Each row was made from one small tree. Brackets hold a mark, then the marks that hang from it, in the order of their numbers. Every link used is in the known rows. Write each row's tree.
Known rows:
[j_622 [j_926 j_542 [j_776 j_544 j_745]]]: [-2.92  2.29  4.45  1.13  2.82 -2.30  2.86  2.43  2.37 -2.69 -4.56  0.54
 -0.83  1.44 -5.10  0.36  1.10 -4.29 -2.81]
[j_622 [j_926 j_542 [j_776 [j_745 j_210 j_460]]]]: [ 0.66  4.40 -0.95 -3.94  2.64 -1.71 -0.55  2.39  2.04  6.82 -2.03 -0.41
 -3.46  1.92 -7.23 -1.87 -0.89 -2.63 -3.55]
[j_926 [j_776 j_544 j_745]]: [-1.44  0.24  4.11 -0.13  1.58 -3.56  2.49 -2.31  1.24 -6.86 -2.02  1.56
 -1.34 -0.30  0.15 -1.56  1.43 -0.77 -2.32]
[j_745 j_210 [j_776 j_544]]: [-0.71 -0.96  0.07 -0.38 -1.42 -1.65 -0.04 -2.64 -1.53 -0.94  0.79  0.54
  5.09 -0.94  0.78  4.58  1.12  1.46  2.02]
[j_622 j_926]: [-3.48 -0.21  1.28  0.06  0.46 -0.40  0.40 -0.33 -2.65 -3.93 -1.08 -1.59
  5.22 -2.80  2.66  3.68 -1.04 -3.19  1.14]
[j_622 [j_926 j_776]]: [-4.12 -0.26  2.41 -2.35  1.91 -1.54  0.71  2.40 -1.50 -1.40 -1.84 -1.64
  4.40 -1.69  1.59 -0.48 -1.32 -3.11 -1.19]
[j_622 [j_926 j_542]]: [-3.65  0.17  2.22  0.78  2.18  1.12  0.54  3.87 -1.05  0.38 -1.78 -1.31
  4.28 -1.21 -1.53  3.42 -1.28 -3.10  0.91]
[j_544 [j_776 [j_745 j_210 j_460]]]: [ 3.09  3.84 -0.75 -1.89  0.72 -2.70 -1.21  0.73 -0.97 -0.54  2.37  1.03
 -3.69 -0.55 -1.80 -5.33 -0.54  2.24 -0.93]
[j_135 j_460]: [-3.32 -2.07 -1.19 -0.52  1.35 -1.58 -1.00 -1.48 -1.70 -7.61  1.44 -0.45
  2.98 -2.59  4.10  0.48 -0.61  0.65  2.69]
[j_926 j_542 [j_776 j_544 [j_745 [j_460 j_135]]]]: [ 0.15  3.62  4.20  0.37  0.17  2.42  1.61  2.33  3.32  3.37 -3.65  2.12
 -4.17  4.14 -5.19 -2.48  1.10 -0.48 -3.51]
[j_544 [j_776 [j_745 j_210 [j_460 j_135]]]]: [ 2.72  5.78  1.51 -0.93  2.17 -1.72 -1.43  2.06 -0.56 -0.39  0.77  1.98
 -4.81  1.66 -1.37 -4.89 -0.66  2.02 -0.99]
[j_683 j_135]: [-0.88 -1.09  0.76  1.13  2.04  0.61  0.39  2.35 -1.46 -2.72  1.07 -1.23
  3.28 -3.15  4.73 -0.43 -1.29 -0.09  0.63]
[j_926 j_542 [j_776 j_544]]: [-2.72 -1.86  4.59  0.58  0.47 -0.43  2.28  4.72  1.08  0.68 -2.10  0.87
  4.04  0.54 -2.00 -2.36  0.67  0.06 -1.26]
[j_745 j_210 [j_460 j_135]]: [ 1.24  1.84 -0.64 -1.72 -1.46  0.53 -1.98 -1.03 -1.86  3.80  0.48  0.84
  1.98  0.60  1.41  0.66 -1.19  1.58  0.22]
[j_683 [j_135 j_460] [j_745 j_210 [j_776 j_544]]]: [ 0.54 -4.92 -5.02  2.84  0.23 -1.54 -0.94  0.13  0.57 -2.89  2.36 -1.33
 -0.41 -0.28  3.21 -0.53  0.72  0.85  2.74]
[j_622 [j_926 j_542 [j_776 j_544 [j_745 j_460]]]]: [-0.82  3.18  1.29 -0.21 -1.81  1.29  2.10  1.52  2.44  2.91 -3.85 -0.18
 -1.60  1.90 -6.68 -0.62  0.99 -3.91 -3.64]
[j_544 [j_776 [j_745 j_210]]]: [ 0.93  2.94  2.47 -0.67  5.32 -6.24 -0.37  1.70 -1.09 -6.33  1.65  1.68
 -2.95 -0.95 -0.25 -4.36 -0.41  1.93 -0.15]
[j_683 j_135 [j_745 j_210 j_460 [j_776 j_544]]]: [ 4.10 -3.66 -5.22  1.77 -4.77  3.09 -0.53 -0.23  0.18  6.68  2.23 -1.92
 -0.22 -0.19  1.31 -0.34  0.36  1.01  0.65]

Write each row's tree:
[ 1.47  0.02 -3.23 -1.62 -5.91  1.92 -0.75 -3.55 -1.23  4.70  1.52 -0.07
  4.34 -0.40 -0.84  3.71  1.04  1.75  1.38]
[j_745 j_210 j_460 [j_776 j_544]]
[ 0.80  3.11  2.15  2.10 -3.14  1.93  1.15 -4.55  0.50 -3.30 -1.97  2.09
 -2.35  1.26  0.07  2.32  1.38 -0.55 -1.00]
[j_776 j_544 [j_745 [j_460 j_135]]]
[ 0.08  1.60  3.54 -0.47  4.08 -5.77  1.61  1.29  2.66 -0.92 -2.15  2.70
 -2.04  2.16 -5.10 -2.44  1.32  0.29 -2.96]
[j_926 j_542 [j_776 j_544 [j_745 j_210]]]
[ 2.34  3.87  0.57  0.89 -2.29 -1.80  0.20 -5.22  0.36 -1.57 -1.45  2.84
 -2.17  1.93 -1.15  1.81  1.45  0.20 -1.24]
[j_776 j_544 [j_745 j_210 [j_460 j_135]]]
[ 4.31 -3.60 -4.92  0.73 -1.71  0.70 -1.52  0.94 -0.59  5.59  2.73 -2.13
 -1.54 -1.27  3.09 -3.86 -1.76  1.03 -0.33]
[j_683 j_135 [j_745 j_210 j_460]]
[-1.02 -5.88 -3.45  3.94 -0.42  2.16  0.22  0.83  0.74 -4.53  1.72 -2.13
 -0.46 -0.92  4.40 -0.10  0.75 -0.11  3.05]
[j_683 [j_135 j_460] [j_745 [j_776 j_544]]]
[-0.88 -6.21  0.69  2.46 -2.06  2.46  1.06 -1.89 -0.36 -1.64  0.81 -1.12
  0.76 -0.95  3.09  3.01  0.56  0.29  2.39]
[j_683 [j_745 [j_776 j_544]]]
[ 0.87  3.61  1.50 -0.53  0.69  2.68 -0.47 -3.28  0.15 -1.04 -0.70  1.02
 -4.54  0.67  0.63  1.47 -0.73 -0.16 -0.65]
[j_776 [j_745 [j_460 j_135]]]
[-0.18 -0.81 -1.67 -0.50 -6.75  5.59  0.24 -3.10 -1.07  2.94  1.08 -0.86
  4.14 -1.18  0.44  4.14  1.02  0.97  1.55]
[j_745 j_460 [j_776 j_544]]
[-0.81 -5.82 -3.03  2.87  2.48 -0.23 -0.69  1.82  0.01 -5.75  2.26 -2.23
 -1.76 -2.31  6.27 -3.60 -1.42 -0.18  2.08]
[j_683 [j_135 j_460] j_745]
[ 1.39  0.51 -3.95 -4.18 -2.23  2.69 -2.46 -2.21 -1.52  6.91  2.83 -1.12
  2.27 -0.96 -0.17  2.91 -1.00  2.35  1.66]
[j_745 j_210 j_460 j_776]
[ 2.36 -2.43 -1.72  1.11 -4.31  3.27 -0.99 -2.20  0.00  6.02  0.45  0.18
 -1.02  2.46  0.73  2.17  0.42  1.45  1.31]
[j_683 [j_745 j_210 [j_460 j_135] [j_776 j_544]]]
[-0.65  1.12  0.66  0.46 -5.19  6.65  0.00 -1.83 -0.83  3.29 -0.49  0.13
  3.00  1.17  0.76  4.66  0.95  0.81  1.58]
[j_745 [j_460 j_135] [j_776 j_544]]
[-0.09  1.96  2.84 -2.98  7.68 -5.03 -0.06  2.73  2.30  1.23 -0.91  1.55
 -4.20  1.53 -4.59 -3.36 -0.86  0.62 -2.54]
[j_926 j_542 [j_776 [j_745 j_210]]]
[ 0.49 -4.49 -5.57  0.33  3.96 -0.82 -2.58  1.45  0.22 -0.66  3.62 -2.35
 -2.50 -0.87  3.80 -1.25 -1.35  1.31  2.99]
[j_683 [j_135 j_460] [j_745 j_210 j_776]]
